What can hang from each mark
pofazem: kaged zisu
zisu: lobi pofazem pumed
zomu: zibesin zisu
lobi: zisu
kaged: pofazem
pumed: feres
zibesin: lobi zomu

Known rows, with every way that one mark hangs from another
kaged[pofazem[zisu[pumed]]]: [ 0.400 -1.195 -0.516 -0.041 -0.439  0.087 -3.136  0.314 -2.836 -1.323
 -0.647  0.068  2.744 -0.391  0.129  1.025  0.710 -0.582 -0.623 -0.439
 -0.223 -0.437]
kaged[pofazem[zisu[lobi]]]: [ 0.305 -1.375 -2.550 -0.053  0.183  0.177 -3.431  0.497 -0.729 -1.750
 -1.240  0.907  2.246  0.128  0.233  0.388 -0.927 -0.671 -0.543 -0.547
  0.381 -0.503]
pofazem[kaged]: [-0.106 -0.756 -0.156  0.530 -0.116 -0.696 -0.539  0.311  2.792 -0.110
  0.083  0.411  2.693 -0.243  0.333 -1.161 -0.036  0.254 -0.978 -0.086
  0.511  0.807]
lobi[zisu[pofazem[kaged] pumed[feres]]]: [-2.046 -1.236 -1.159  1.268 -1.323 -0.099 -2.114  0.551 -0.146 -0.688
 -0.674 -1.817  4.990 -0.246 -1.056  0.798 -1.771 -0.561  0.433  0.752
  0.334 -0.617]
zisu[lobi pofazem[kaged] pumed]: [-0.328 -1.891 -0.538  0.560 -0.322 -0.083  0.231  1.269 -2.356 -1.727
 -0.423  0.216  4.740 -0.719 -2.285  1.047 -5.304 -0.332 -0.814  0.060
  1.080 -0.909]
kaged[pofazem]: [ 0.373 -0.314 -1.758  0.000 -0.839  1.007 -2.252  0.189 -0.597 -0.582
 -0.252  0.651  0.033 -0.013 -1.055 -0.115 -0.634 -0.572  0.162 -0.417
 -0.192 -0.037]
zisu[pofazem[kaged] pumed[feres]]: [-1.493 -1.178 -0.507  1.515 -0.908  0.623  0.477  0.714 -0.838 -0.499
 -0.173 -1.085  4.684 -0.241 -0.803  0.674 -3.145 -0.403 -0.497  0.792
  0.376 -0.609]
zisu[lobi pumed[feres]]: [-1.890 -1.235 -1.383  0.906 -0.251  0.869  0.647  0.867 -3.165 -0.808
 -0.486 -0.705  1.594  0.174 -1.369  1.483 -1.183 -0.706  0.003  0.539
  0.508 -1.198]
zisu[lobi]: [-0.306 -0.688 -0.954 -0.028  0.207  0.129  0.103  0.552 -1.062 -0.847
 -0.503  0.324  0.549  0.065 -0.845  0.298 -1.696 -0.231 -0.015  0.001
  0.633 -0.411]
zibesin[zomu[zisu[lobi pofazem]]]: [-0.243 -1.919 -0.844  0.003  2.401 -0.615 -1.493  0.875  0.376 -0.825
 -0.622  0.242 -0.958 -0.397 -0.537  2.133 -7.239  0.496 -0.824  0.218
  0.280 -3.567]
zomu[zibesin[lobi]]: [-0.611 -0.594  0.493 -0.208  0.258 -0.834 -0.165  0.376  0.020 -0.062
 -0.721  0.754 -3.338 -1.250  0.124  0.228  2.483 -1.562 -1.474  0.024
  0.898 -0.346]
lobi[zisu[pumed]]: [-0.876 -0.629  0.118 -0.338 -0.677 -0.599 -2.153  0.218 -2.343 -0.739
 -0.500 -0.954  1.256 -0.423 -1.153  1.289  1.088 -0.343  0.577 -0.011
 -0.051 -0.703]
zomu[zibesin[lobi] zisu]: [-0.252 -1.391  0.569 -0.171  0.658 -1.574 -0.550  0.515  0.650 -0.190
 -0.622  0.426 -5.608 -1.407  0.368  1.366 -0.207 -0.695 -2.358 -0.025
  0.817 -0.875]
zomu[zibesin zisu[lobi pumed]]: [-0.081 -3.437  0.558 -0.092  0.147 -1.358  0.045  1.087 -3.195 -1.597
 -0.588 -0.698 -1.667 -0.996 -1.329  4.122 -1.992 -1.188 -2.129 -0.086
  0.881 -1.354]
zisu[lobi pofazem[kaged] pumed[feres]]: [-1.784 -1.863 -1.636  1.542 -0.636  0.773  0.400  1.235 -1.743 -1.285
 -0.564 -0.544  5.151 -0.187 -1.727  1.002 -4.630 -0.762 -0.629  0.799
  0.977 -0.944]
pofazem[zisu]: [ 0.257 -0.387  0.188 -0.007  0.627 -0.882 -1.076 -0.245  0.866 -0.239
 -0.540 -0.074  1.632  0.028  2.193 -0.071  1.292  0.187 -0.581  0.012
  0.016  0.106]
lobi[zisu[pofazem pumed[feres]]]: [-2.092 -0.487 -1.019  0.708 -1.378  0.701 -1.684  0.226 -2.915 -0.659
 -0.788 -2.083  2.281  0.039 -1.442  1.916 -1.873 -0.746  1.416  0.812
 -0.244 -1.466]
lobi[zisu[pofazem]]: [-0.476  0.019 -0.942 -0.171 -0.789 -0.232 -2.355 -0.113 -0.676 -0.752
 -0.795 -0.946  1.085 -0.115 -1.075  0.985 -2.227 -0.291  1.435  0.231
 -0.140 -0.696]
zibesin[lobi[zisu[pofazem pumed]] zomu]: [-1.951 -0.191 -0.082 -0.349  1.510 -0.701 -3.321  0.729 -1.766 -0.446
 -1.295  0.342 -0.435 -1.588 -1.138  0.724 -1.519 -0.303  0.361  0.258
  0.273 -3.899]

Rows
[-0.735 -1.326 -0.402  0.289 -1.110 -0.860 -2.600  0.519 -0.795 -1.163
 -0.572 -0.894  4.652 -0.799 -1.698  0.790 -2.209 -0.205  0.162  0.165
  0.330 -0.534]  lobi[zisu[pofazem[kaged] pumed]]
[-1.036 -1.164  0.934 -0.131  2.689 -1.116 -1.365  0.994 -0.357  0.191
 -0.324  1.065 -3.901 -1.582  0.016  0.743 -1.844  0.626 -1.992  0.014
  0.295 -3.759]  zibesin[lobi zomu[zisu[pumed]]]
[-0.037 -1.698  0.931  0.493  0.385 -1.427 -1.363  0.458  0.707 -0.767
 -0.359 -0.052  5.277 -0.623  1.669 -0.064  1.315  0.114 -1.770 -0.131
  0.463  0.311]  pofazem[kaged zisu[pumed]]
[-1.693 -2.385 -1.092  1.467  0.362 -0.528 -0.986  0.914  0.440 -1.138
 -0.941 -0.413  6.036 -0.061  1.329  0.165  0.081 -0.441 -1.484  0.509
  1.043 -0.407]  pofazem[kaged zisu[lobi pumed[feres]]]
[-0.283 -1.007 -0.633  0.116 -0.296  0.589  0.792  0.932 -5.392 -1.781
 -0.635 -0.149  1.969 -0.455 -2.582  2.096 -5.267 -0.758  0.089  0.219
  0.518 -1.547]  zisu[lobi pofazem pumed]
[-0.288 -1.729  1.157 -0.014  0.068 -0.928  0.085  0.928 -3.503 -1.071
 -0.647 -0.170 -4.006 -1.898 -1.450  3.146 -3.843 -1.220 -2.075  0.179
  0.739 -1.881]  zomu[zibesin[lobi] zisu[pofazem pumed]]
[-0.072 -1.184  0.415  0.621 -0.669 -0.092  0.061  0.702 -1.449 -0.975
  0.001 -0.170  4.199 -0.749 -1.486  0.814 -3.543 -0.125 -0.659  0.144
  0.406 -0.473]  zisu[pofazem[kaged] pumed]
[ 0.101 -1.905 -1.782 -0.096 -0.039  0.211 -3.079  0.832 -3.806 -2.155
 -1.264  0.551  3.226 -0.319 -0.722  1.336 -1.012 -0.806 -0.759 -0.461
  0.391 -0.928]  kaged[pofazem[zisu[lobi pumed]]]
[-0.350 -1.583 -0.058 -0.023  0.569 -0.687 -0.627  0.698 -2.999 -1.625
 -0.907  0.065  2.959 -0.384  0.533  1.443 -0.437 -0.266 -0.776 -0.050
  0.602 -1.045]  pofazem[zisu[lobi pumed]]
[-2.280 -0.555 -0.785  0.588 -0.934  0.132 -1.923  0.196 -1.709 -0.149
 -0.707 -1.889  1.682  0.123 -0.600  1.337  1.651 -0.566  0.854  0.597
 -0.125 -0.779]  lobi[zisu[pumed[feres]]]
[ 0.376 -2.015  0.526  0.648 -0.196 -0.786 -0.357  0.892 -0.575 -1.087
  0.275 -0.306  2.300 -0.947 -1.188  1.615 -6.125  0.522 -1.895  0.115
  0.355 -0.841]  zomu[zisu[pofazem[kaged] pumed]]
[-1.234 -0.653 -0.194 -0.512 -0.250 -1.679 -2.602  0.208  0.644 -0.426
 -1.332  0.041 -3.021 -1.262 -0.020  0.451  3.633 -1.562 -0.694 -0.035
  0.806 -0.469]  zomu[zibesin[lobi[zisu]]]
[-1.686 -1.039 -1.579  1.006 -0.675  1.442  0.936  0.930 -4.660 -1.326
 -0.637 -0.887  2.422  0.061 -2.090  2.182 -4.783 -0.945  0.341  0.836
  0.458 -1.780]  zisu[lobi pofazem pumed[feres]]
[-0.516 -2.479 -0.094  0.018  2.144 -0.294 -0.939  1.275 -2.600 -1.235
 -0.611 -0.208 -0.144 -0.796 -1.335  3.123 -7.227  0.342 -1.222  0.226
  0.234 -4.014]  zibesin[zomu[zisu[lobi pofazem pumed]]]
[-0.069 -1.878 -1.128  0.510  1.003 -1.569 -1.648  0.614  2.655 -1.287
 -0.947  0.581  4.997 -0.146  1.673 -1.011 -0.355  0.109 -1.571 -0.140
  1.158  0.248]  pofazem[kaged zisu[lobi]]
[-1.742 -1.613 -1.092  0.949  0.399  0.119 -0.431  0.668 -2.360 -1.089
 -1.062 -0.785  3.429  0.178  1.034  1.392  0.070 -0.653 -0.563  0.578
  0.459 -1.019]  pofazem[zisu[lobi pumed[feres]]]
[-0.630 -2.628  0.000 -0.103  2.505 -0.826 -1.093  1.256 -1.310 -0.858
 -0.374  0.022 -0.815 -0.706 -0.588  2.524 -3.639  0.457 -1.576 -0.054
  0.344 -3.458]  zibesin[zomu[zisu[lobi pumed]]]
[-0.473 -0.785 -0.852  0.293 -0.844 -0.941 -2.934  0.215  2.081 -0.669
 -0.681 -0.659  3.677 -0.348 -0.607 -0.186 -2.271 -0.004  0.353  0.130
  0.415  0.014]  lobi[zisu[pofazem[kaged]]]
[-1.334 -1.828 -2.715  0.882 -0.344  1.163 -2.575  0.821 -3.040 -1.752
 -1.333 -0.299  3.584  0.218 -0.198  1.190 -0.533 -1.106 -0.574  0.100
  0.306 -1.270]  kaged[pofazem[zisu[lobi pumed[feres]]]]
[-0.656 -0.470 -0.117 -0.083  2.745 -0.657 -1.347  0.635  1.385  0.136
 -0.627  1.005 -4.062 -1.242  0.121  0.452 -5.429  0.873 -1.390  0.282
  0.197 -3.785]  zibesin[lobi zomu[zisu[pofazem]]]
[-0.140 -1.341 -1.476  0.642 -0.120 -0.045 -0.221  0.859  0.575 -1.452
 -0.527  0.571  3.824 -0.304 -1.511 -0.110 -5.292 -0.090 -0.596  0.167
  1.082 -0.368]  zisu[lobi pofazem[kaged]]
[-1.378 -0.289 -0.617  1.041 -0.884  1.343  0.935  0.360 -3.576 -0.416
 -0.271 -1.421  1.834  0.051 -1.323  1.740 -3.107 -0.669  0.591  0.879
 -0.181 -1.238]  zisu[pofazem pumed[feres]]
[-0.053 -2.040  0.173  0.542  2.234 -1.292 -1.938  0.616  4.202  0.065
 -0.091  0.042  1.305 -0.683  0.669  0.526 -5.480  1.030 -1.933  0.158
  0.257 -2.417]  zibesin[zomu[zisu[pofazem[kaged]]]]
[-2.403 -1.197  0.004  0.770  2.541 -0.346 -1.030  0.971  0.362  0.617
 -0.442  0.180 -3.588 -1.052  0.505  0.680 -1.538  0.373 -1.719  0.575
  0.224 -3.815]  zibesin[lobi zomu[zisu[pumed[feres]]]]
[-0.450 -2.168 -0.461 -0.141  2.756 -1.148 -1.614  0.845  1.740 -0.422
 -0.515  0.364 -1.597 -0.290  0.291  1.334 -3.669  0.835 -1.224 -0.016
  0.381 -2.947]  zibesin[zomu[zisu[lobi]]]
[-0.975 -1.148 -1.574  0.809 -0.718  1.040 -2.782  0.303 -2.017 -0.729
 -0.827 -0.681  3.159  0.226  0.821  0.915  1.205 -0.895 -0.411  0.212
 -0.331 -0.834]  kaged[pofazem[zisu[pumed[feres]]]]
